Each row comes from the steps of one path. Every step used is in the known rows, and no mark comes twice. Write the path behind each row, first mark first.
Known rows
farep bozu lodok sideb: [-21 -30 -31 -21  -6 -19 -26 -13 -24   1  -1 -47 -10  -2   2  18 -11  -3
  -2  26  -2]
bozu ralir sideb: [  8   8  13  16 -33  -2 -31  -4 -13   5  11   6  11 -12   6  18  15  16
  11  26 -12]
ralir sideb lodok: [-14 -27   5  11 -17   8 -12  31 -20  18 -21  19  -1  14   3  16  -6   4
   5 -13 -17]
fano farep: [ -2  -8  29 -20   4  19  -5 -19   6  15  29  -1  -7   5 -16 -34   8 -31
   5  12  -1]
sideb buda bozu: [ 17 -14  -3   6 -33   8  46  22  -9  10 -18  29   7  -2  -8 -26   3  -4
 -15 -55  22]
buda sideb: [-17   7  26  46 -18   6  -9 -13 -15   7 -26  20   0   1 -11   9  -2  -2
   0   3  21]
farep bozu buda sideb: [  6  13  15  23  17 -13   8  -2 -22   0   7 -29   1 -22   0  44  -1  -5
  -9   7  10]
sideb lodok: [-27 -12 -26 -14 -21  21   0   3   3  24 -23   9  -5  10 -13 -25  -3 -10
  -4  -6   8]
fano farep sideb buda bozu: [ -5  44  25  -7  24   4  27  14  -4   2  15   2   2  -2  -4  -8   3 -20
   5 -20  -2]
buda bozu ralir sideb: [ 20  -4  -1  16 -44  -1 -15   6  -9  -4   1  14   7   8  11  -8  15  23
  -1 -34  -5]
ralir sideb lodok bozu: [ -1 -36 -11  -2  -5   1 -12  41 -10   9 -10  15  -3  17   9  13  -5  10
   3 -26 -13]
fano farep bozu buda sideb: [ 10  20  36 -11  39  -4  12  -5  -8   0  46 -27  -3  -8  -4  21   6 -20
   0   4   2]
farep bozu: [  5 -25 -16   0   1  12 -15   9  -8  15  -7 -25  -3  -9 -10 -16  -2 -20
  -7  19   0]
buda bozu lodok: [ -8 -22 -23 -18 -51  -4 -11 -17  -1   5  -3 -11 -11  23   2 -31  -2   5
 -10 -45   4]
sideb ralir: [ 24  -5 -16   9 -62  25   5  -3  24   4 -18  30  14 -15 -17 -29  14   1
   4  18   5]
farep bozu ralir sideb: [ 18  -1 -10   4  -6  -2 -29  21 -15   3  14 -23   8 -14   8  17   9   8
   4  28 -13]
fano farep bozu lodok: [ -2  -8  -2 -53  15   3 -14  -5   3  10  47 -42 -12  11  -4 -19   1 -24
   3  14  -9]
fano farep sideb: [-21  40  31  -4  28   9 -12 -12  -1   7  17 -15  -5  -5  -9  -7   2 -29
  14  25 -12]
buda bozu lodok sideb farep: [-23 -19 -23 -14  -9 -16   4 -28  -5  -9 -19  -7 -13  29   9 -14 -10  11
  -5 -36   4]
lodok sideb ralir bozu farep: [  7 -13   8  13 -12  -5  -7 -16   8 -26  -7  27   7   0   0  16   0  17
   5  14  -4]
lodok bozu farep: [ -8 -13   7  -8  21 -13 -11 -14  13 -15  17  -9 -14   4   5 -29  -8  -4
  -6   8  -1]
sideb farep bozu buda: [  0  18   2  -8  74   1  33  -8  12   5   0 -26  -4  -7   2   0  -8 -17
  -5  16  -2]

Which path is each row?
[ 19  24  41  11  50   0  19  -9  17  -2  24  10   0   8   5  41  -2   4
  -6 -34   5] => ralir bozu buda sideb farep
[  9   3 -27  -9  -4   1 -22  32 -12   5   8 -19   7  -5   9  17   7  13
   3  17 -12] => farep bozu ralir sideb lodok
[-22  48 -10   8 -10 -15  20  14 -16   1 -22  -8   3  -9   5  15  -9   2
  -1 -23   2] => farep sideb buda bozu lodok
[ 22  22   4  21  -1  -9  17   7  -7  -8   5 -15  11 -27  -1  42   5   5
  -5   8  10] => farep bozu buda sideb ralir
[ 36  -6 -26 -29 -53  18  -9   4  43  -1  17  18   9   9  -3 -11  10  16
   3 -13  -5] => sideb ralir bozu lodok
[  0 -24  -8  23 -44   1  -3 -22  -7 -11 -34  27  11 -17 -12   9   7   8
   8  29   9] => lodok sideb ralir
[ 18  -3 -27 -19 -15  -1 -21 -10  19  -5  25  -7   2 -11   1 -21  15   8
   1  11  13] => lodok bozu ralir
[ -5   1 -12  -7  63  16  17   4  19  10 -17 -14  -6   7  -2 -31 -10 -20
  -3  19  -2] => sideb farep bozu
[ 20 -28  -6  12 -29   6  -8  -9   8 -14 -14  32  11  -5  -7  16   7  14
   6   6   4] => lodok sideb ralir bozu
[-27  -5 -26 -29  16  -1   3   7  16  -3   2   0 -13  18   4 -30 -11   2
  -7 -12   3] => sideb lodok bozu farep
[  0  26 -21 -15  56  11  11  -3  23   3   0 -17   1   0   3 -25   1  -5
   1  32  -1] => sideb farep bozu ralir
[ 48 -10 -12  -5 -43  30  -2  14  43   1   5  36  15   1 -10 -20  14   8
   2 -12  -1] => sideb ralir bozu
[  0 -11  -6  14 -27 -17  25  -8 -29 -12 -21  22  10 -13  -1  15   6  16
  -4 -19  24] => lodok sideb buda bozu ralir
[ 29  13   2  11  -8 -16  20  -4  12 -18  16   7   7 -20   2  29   9  15
  -3 -16  21] => lodok bozu buda sideb ralir
[ -7  35  -3   4  22 -16  -6   0  22 -28   5  -6  -3  -8  11 -10  -7   7
   4  20 -11] => lodok bozu farep sideb ralir
[-14 -28   9  20 -13 -11  22 -11 -35   2 -30  19   5 -20 -12  23  -4  -5
  -2   9  21] => lodok sideb buda
[  3  -5  35  -5  26   6 -18 -11  20  -4  26   3 -10  20   4 -13  -9  -4
  -7  -9 -16] => ralir bozu farep
[  6 -23  -6 -37 -14   6 -30 -10  19  12  31 -13 -10  24   1  -2  -4   0
  -4 -23  -7] => ralir bozu lodok
[ 21   2 -12 -11  23  -7 -10  10  18 -10  20   4   3   1  16  -2   9  18
   7   4  -4] => lodok bozu ralir sideb farep
[-19  -5   5  10  64 -18  20 -26 -16 -11 -19 -18  -4 -11   3  32 -11  -7
   0  28   3] => lodok sideb farep bozu buda
[ 10 -11  11 -29  25  16  -7   4   3  11  35 -23  -7   3 -10 -27   6 -32
   2  15  -6] => fano farep bozu
[-32  19   1  14  15  -7   5   8   1 -11 -13  19  -8  21   6   4 -11  15
  -4 -20  18] => buda sideb lodok bozu farep
[  3   3  16   6 -12  -6  48  12  -9  -4  -8  22   1   3   1 -26  -5   1
 -17 -44  11] => sideb buda bozu farep
[-41 -28 -13 -16 -34 -23 -27 -46 -24   2  -7 -25 -12   3  -2  18 -10   2
   3  24   3] => bozu lodok sideb
[  4 -17  16  17  51   4   2  31  -8   7 -17   1  -2  12  11  11 -11  -5
   6   7 -24] => ralir sideb farep bozu
[-31  66  24  28   9 -11  -5 -17   8 -22 -13  -2   1 -13   5  -1 -10   3
   8  47 -22] => bozu farep sideb ralir
[ 12 -26  32  27 -18  -1  17  37 -31  16 -15  28   9  -8   1  27  -2   1
   1 -14  -7] => ralir sideb buda
[ 16  10  -1  11  -9   1   1   6   4  -7  -3  17   5  16  15 -15  11  22
   1 -35  -7] => buda bozu ralir sideb farep
[-48  46 -18  11   8   7 -10   7  -7  12 -35  -9  -1  -5  -4   8 -10  -9
   7  16  -6] => farep sideb lodok
